Known rows, with every way that one mark hangs from another
gubun{bafuf{poked popib{kada{tafa}}} sunin}: [ 36   5 -12  -3  -2  -6   1   8  36  -8  13  19  -2  -9  31 -14  -7   0
  -6  -2  -2  10  -1   0  -3   3]
poked{bafuf{gubun popib}}: [  6   5   1   1  -2 -15 -15  13  38  -2  21  12  -5  -2   7   2   2   7
  -4   3   1  18   1   1  -2   5]
popib{bafuf kada{gubun tafa}}: [ 40   2  -6   6  11 -12  -1  19  15   8   5  15 -12  -3   0 -17  -7 -13
   1  -9 -11   1   3  -5  -8   7]
kada{tafa}: [ 17   3  -5   9   3 -10   3   1   6   0  -6   9  -3   0   1  -6   2   4
  -5  -6   3   0  -1  -3   0   1]
gubun{kada}: [17  1 -4 -3  3  5 -9 -9 -3 -1  9 -6  4 -4  8  0 -6  1  9  5 -2  3 -1  4
 -3  1]
sunin{gubun{bafuf{poked popib{kada{tafa}}}}}: [ 35   8  -7  -3  -3 -19   2  11  37  -6   7  17   3  -8  18 -11  -1  -4
  -6   6   2   1  -3   2  -1   9]
naduz{funotal{tafa{kada}}}: [ 29  -1 -14   6   5   0  13   0   3  -4   5  -5  -2   8  18  -6   0  15
  -2  16  -3   4  -4   3   2   3]
poked{bafuf{gubun}}: [  1   0  -2   2  -1 -18 -13   3  22   3  14   8  -3  -1   4  -2   1   7
  -7   6  -3  12   3   3   1   5]
gubun{bafuf{poked popib{kada}} sunin}: [25  3 -9 -9 -4  1 -1  7 31 -8 17 13  1 -9 30 -9 -8 -3 -3  2 -4  9  0  2
 -2  2]
tafa{funotal kada}: [ 30   2  -8  -6   2   4   2   1  -6  -6   2 -20   2  12   3  -3  -3  18
   2  19   1  -7  -7  11  -1   3]
naduz{funotal{poked{bafuf{gubun{kada} popib}}}}: [ 17   5  -8  -1  -3 -17  -6  20  33  -5  28   7   0  -1  24  -2   3   7
   7  14  -9   7   4   4  -3   0]
popib{kada{gubun{bafuf} tafa{funotal{poked}}}}: [ 30   5 -15   0   4 -12   6  10  26   1   3   7  -1   0  23 -18   1   2
   3   5  -8 -15   4   7  -5   2]
funotal{naduz tafa}: [ -3   3 -12  10  11  11  16  -5   7  -1  13   3  -2   9  18  -4  -7  -3
  -5   4   6   4  -1   7   2   6]
popib{bafuf{gubun{sunin} poked} kada{tafa}}: [ 51   2 -11   5   5 -24   1  24  19   0  16  21 -11  -6   9 -23  -9 -17
 -14  -5 -11  16   0  -8  -3  11]
tafa{kada}: [ 25   1  -4  -3   2   5  -2   0 -14  -3   4 -11  -2   4   3  -3  -3   9
   5   7   3   6  -4   6  -1   2]
tafa{funotal kada{gubun{sunin} popib}}: [ 51  -6 -29 -11   7   1   3   6   3  -9   4 -11   2  10  12  -5   8  18
 -16   8  -1  -4  -5   7  -9  -1]
poked{bafuf{popib{kada{gubun tafa}}}}: [ 29  12  -2   6   6 -14  -7  16  38   3   8  17  -8  -1  15  -3  -5   6
   6  -3  -2   8   2   4  -8   5]
poked{bafuf{popib{kada{gubun{sunin} tafa}}}}: [ 35   8 -10   3   7 -13  -5  15  39   0   6  18  -7  -2  24  -5  -8   9
  -3  -4  -6  10   0   5  -8   4]
kada{popib tafa}: [ 35   3 -11   8   4  -9  -2   4  12  -1  -1  12  -4   2   0  -4  11   3
  -6 -11   7   1   3  -5 -11  -1]
funotal{naduz poked{bafuf{gubun}} tafa{kada{popib}}}: [ 33   8 -24   6  10  -6   7  12  18  -5  30   2  -8  12  33  -9   0   1
  -3  11  10  12   4  19  -8   9]
gubun{kada{popib}}: [ 32   0 -10  -4   4   5 -13  -5   2  -2  13  -3   4  -4   6   2   3  -1
   7   1   1   5   3   2 -12  -1]
kada{gubun}: [ 0 -4 -6 -1  1 -5  4  5  4  1  1  5 -1 -3  1 -3  7 -1 -8 -5 -1 -1  1 -3
  2 -1]
bafuf{gubun{sunin} popib{kada}}: [26  5 -7 -6  4 -3 -9 19 27 -6 19 11 -4 -6 21 -4 -2 -3 -6 -1 -8 27 -5 -1
 -7  5]
bafuf{gubun poked popib{kada{tafa{funotal}}}}: [ 41  15  -3   4  -3 -23   5  32  35  -8  21  14  -4  -1  10 -12   2  -5
  -7   4   2  18  -4  -4  -2   7]
bafuf{gubun{kada{tafa{funotal}} sunin} popib}: [ 44   3 -18  -3   5 -10 -10   8  34 -12  18   6   2  -2  23  -8   2  13
 -14   4  -3  18 -10   0  -4   4]
funotal{poked{bafuf{gubun}} tafa{kada}}: [ 27   8 -13   4   3 -16   4  10  15  -4   9  -1  -8   6  29 -10  -5   3
  -2  13   5   9  -3  15   0   8]
poked{bafuf{gubun{kada}}}: [ 14   1  -6   0   2 -14 -20  -3  20   2  22   3   0  -5  10  -3  -4   8
   1  10  -4  15   3   6  -1   6]

Rows
[  3 -12 -20  -8   1  -1  -2  -8  18  -2   6  10   2  -8  21 -10   5   6
 -18  -4  -6  -1   1   0   2  -2] : kada{gubun{bafuf sunin}}
[ 46  -4 -15   2   2 -21  -5  12  15  -5  22  14  -5  -8   8 -20  -5 -11
 -18  -4  -7  16  -2  -8   0   9] : popib{bafuf{gubun{kada{tafa} sunin} poked}}
[ 29  11 -12   1   4 -17   4  25  34  -3   1  17  -7  -1  33  -7  -6  -1
   1  -5  -6  -1   2   9  -8   1] : funotal{poked{bafuf{popib{kada{gubun{sunin} tafa}}}}}
[ 21   4 -15   7  13  14  14  -5  -5  -4  17  -7  -3  12  21  -7  -9   5
   0  10   9   9  -4  13   1   8] : funotal{naduz tafa{kada}}
[ 26  12 -12   8   9 -16   4  18  25   2  19   7  -4   9  21 -13  -7   4
   4  12  -8  -1   5  14  -5   8] : popib{kada{tafa{funotal{naduz poked{bafuf{gubun}}}}}}
[ 57  -2 -22   3   3 -27   2  22  30  -7  13  15  -6   5   0 -17   9  -3
 -28  -4  -2   2   1 -10  -8   6] : kada{popib{bafuf{gubun{sunin} poked}} tafa{funotal}}
[ 43   0  -7  -3   2  -3  -9   8   6  -2  22   2   0  -4  -1  -5  -3 -15
   4   0   0   3   5  -3 -11   4] : gubun{kada{popib{bafuf{poked}}}}
[ 33   3  -9   6  -3 -24  -2   7   9  -5  21  12   0 -10   7 -14   4  -4
 -12   0   4  19  -1  -5   4   5] : bafuf{gubun{kada{tafa}} poked}
[ 19  -5 -13 -11   1  -4 -13 -18  16  -2   8  -1  12  -9  16  -5  -2   5
  -1  15  -4  -5  -3   8   0   7] : sunin{gubun{bafuf kada}}
[ 52  -4 -30  -1   8 -18  10  25  26  -5  -1  12  -6   8  12 -16   9  -4
 -22  -9  -7 -19   2  -3 -12   0] : kada{gubun{sunin} popib{bafuf} tafa{funotal{poked}}}
[  8 -11 -19  -7  -5 -10   6  -2  19  -5   9  14   2 -10  20 -13   5   0
 -22  -4  -2   0   2  -3   6  -1] : kada{gubun{bafuf{poked} sunin}}
[ 23   1 -10   3  -5 -18   6  11  37  -6  13  24  -4  -9  13 -15  10   1
 -14 -11   9   4   2  -8   2   1] : kada{gubun{bafuf{poked popib}} tafa}
[ 45  -2 -23   0   2  -5   9   1  15  -6  14   4  -4  -1  22 -14   7   1
 -12   3  13   7  -1   3  -4   4] : funotal{tafa{kada{gubun{bafuf{poked}} popib}}}
[ 35  10 -17   0   4 -12   3  18  30 -11  12   3  -9   5  42  -8  -7   6
  -7  10   5  15  -7  14  -3   7] : funotal{poked{bafuf{gubun{sunin} popib}} tafa{kada}}
[ 33  -3 -20  -1   8  -7  -2  -2  22   2   2  16  -4  -9  26 -17  -2   4
  -9  -6 -10   3   2   1  -4   2] : popib{kada{gubun{bafuf sunin} tafa}}
[ 26   9 -16   5  10  -7  18  19  12   1   8   5  -2   8  19 -14  -2  -2
   2   3  -6 -12   3  10  -4   3] : popib{kada{gubun tafa{funotal{naduz poked}}}}
[ 22  13 -14   6   8  -4   8  19  28  -8  32   3  -8  12  37  -8  -7   2
   2  12  11  15  -1  19  -2  10] : funotal{naduz poked{bafuf{gubun popib}} tafa{kada}}
[ -1  14  -9   8   7   1  15  15  32  -5  18   9  -5  12  35  -1 -11  -5
   5   6   8  -2   2  17  -3   6] : funotal{naduz poked{bafuf{popib}} tafa}
[ 28  -3 -18   0   6   2   4  -9  11  -3   6  -1  -4   0  23 -13   0   8
  -7   7   6   5  -4   7   1   5] : funotal{tafa{kada{gubun{bafuf}}}}
[ 11  -5 -16  -9  -6  -7   4   8  33  -9  15  17   1 -11  24 -10   6   0
 -20  -6   1   6  -1  -4   3  -1] : kada{gubun{bafuf{poked popib} sunin}}
[ 17   8 -16   5   9  10  22   7  -7  -7  14  -7  -4  13  31  -9  -9  -4
   5   9   9   0  -2  18   0   5] : funotal{naduz poked tafa{kada}}
[  3   6  -5  -2  -2 -11   5  10  17  -2  -3  -7   3  12  12  -1  -4   7
   4  15  -4 -22   2  14  -1   1] : tafa{funotal{poked{bafuf}}}
[ 31   0  -8  -8  -5  -3   1  11  15  -9  21   3  -2  -6  14 -10   5   5
  -4   2   9   9  -2   2   1   2] : tafa{kada{gubun{bafuf{poked popib}}}}
[ 46  -6 -19  -1   9 -13 -11   5  21  -3  16   4  -2   0   8 -16  -5   2
 -15   5 -12   6  -5  -3  -4   9] : popib{bafuf{gubun{kada{tafa{funotal}} sunin}}}
[ 49  -1 -29 -10   4 -10   5  15  14  -9   4  -8   0  13  25  -6   4  17
 -10  12  -3 -13   0  17 -10  -1] : tafa{funotal{poked{bafuf}} kada{gubun{sunin} popib}}
[  6  -4 -12  -1   1 -17 -12   0  23  -1  11  10  -2  -2  14  -4  -1  10
 -16   4  -7  14   1   3   1   4] : poked{bafuf{gubun{sunin}}}
[ 20   1 -10 -11   2  10 -10   0  32  -5  13   9   0  -7  30  -6  -8   3
   3   2  -8   9  -1   4  -7   1] : gubun{bafuf{popib{kada}} sunin}
